Each row was made from one small tree. The marks that hang from a mark follow it in brackets, in alphabetical order. Every link used is in the known rows. Write each row's tree.
Known rows:
X(Z(G)): [ 2 -6  6 10  3  0 -3 -5 -4  0  1 -6 -7 -5 -8  4 -2]
T(Z(Q)): [ -8 -10  -3  18   3   2  -6  -8   3   4   8   4  -9   6 -10   4 -10]
H(S Z(G Q T X)): [-15  -2   1  21  12  29 -16 -28  -3  -8 -11  17 -22   8 -15  23 -11]
G(Z(Q)): [-15  -7  -1  13  -2   2  -3  -3  -6 -10   0   9 -10   1 -12   1 -18]
Z(G H(S) Q T X): [-10 -14   1  13   4  47 -11 -29  11  -6  -1  23 -28  10 -23  26 -28]
G(Z(Q T)): [-14 -10   3  11   1   4  -6  -8  -5 -12   3  10 -13   5 -13   5 -24]
S(G(Z(H Q T X))): [-10 -23   1  12  -6  20  -5 -15  -3 -21  10  11 -19   4 -25  15 -26]
X(Z(H(S) Q)): [-10  -1  -4  14  -3  12  -4 -14  -1   0  -4   3  -7 -11 -18   8  -9]
Q(Z(G T)): [ -6 -18   2  -4   8   9  -9 -11  -7 -19   2  -3 -17   6 -14   5  -6]
Q(Z): [ -7  -9  -5  -4   4  -1  -2  -2  -7 -16   1  -4  -8  -4  -9  -3   3]
H(S(G) Z(Q T X)): [-16  -4  -2  20   4  23 -16 -27  -7 -16  -8  13 -19   6 -19  25  -8]
Z(H T): [  1 -10   1  -3   1  16   0 -12   4  -3   8   4  -4  -2 -13   6 -15]
Q(Z(G T X)): [ -5 -19   2  -1  14  18  -6 -14   1 -18   7   5 -25   4 -14   9  -8]
T(Z(G H Q X)): [ -6 -22  -2  23   7  29  -4 -18  11   4  13  15 -23   6 -22  13 -21]
T(Z): [-2 -9  1 13  5 -4 -1 -1 -2  4 11 -1 -4  3 -7 -2 -4]
S(G(Z(T X))): [ -5 -18   7   9  -3   7  -4  -6  -8 -20   9   5 -15   6 -17  10 -16]
G(Z(H Q)): [-15 -11  -3  12  -5  12   1  -7  -4 -11   2  12 -10  -4 -20   2 -24]

Write each row's tree:
[-15 -13  -3  15   2  21   3 -10   3  -9   7  19 -18  -6 -19   6 -26]  G(Z(H Q X))
[ -5 -22  -1  -4   5  19  -5 -15  -5 -20   5   0 -17   1 -22   6 -12]  Q(Z(G H T))
[ -8 -10   3  15   0  22 -11 -22  -1  -4  -3   4 -16  -1 -23  16 -19]  X(Z(G H(S) Q T))
[-11 -16  -1  26   5  31  -6 -18   6   2   6  17 -24   7 -24  15 -20]  T(Z(G H(S) Q X))
[-10 -19   3  13  -4  12  -8 -12  -4 -21   8   9 -19   8 -19  15 -21]  S(G(Z(Q T X)))
[-11 -12   2  10  -4  36 -13 -25   3  -8  -7  13 -19  12 -24  21 -26]  Z(G H(S) Q T)
[-14  -8   5   9  -2  10  -1  -6 -13 -14   2  10  -9  -2 -21   3 -23]  G(Z(H(S) T))
[ -3 -16   2  12   3  20  -8 -22   4  -2   5   2 -15  -3 -21  13 -20]  X(Z(G H Q T))
[-13  -9  -4  21  -2  15  -5 -12  -1   2   4   9 -10   3 -21   7 -15]  T(Z(H(S) Q))
[-17   1  -5  19  -6  12 -14 -17 -15 -15 -17   5  -8   4 -17  17  -1]  H(S(G) Z(Q))
[-16  -7   5  15  -7  13 -11 -10 -12 -19  -5  11 -16   9 -18  15 -15]  H(S(G(Z(Q T X))))
[-13  -3   6  12 -12   2  -7   1 -20 -19  -9   2  -6   5 -15   7  -7]  H(S(G(Z)))
[ -2 -15  -2  15   9  15   4  -8   6   5  18   9 -12  -3 -15   3 -11]  T(Z(H X))
[ -5  -7  -1   8  -4  28   1 -11   0  -8   1  12 -12  -3 -17  13  -8]  Z(H(S(G)) X)
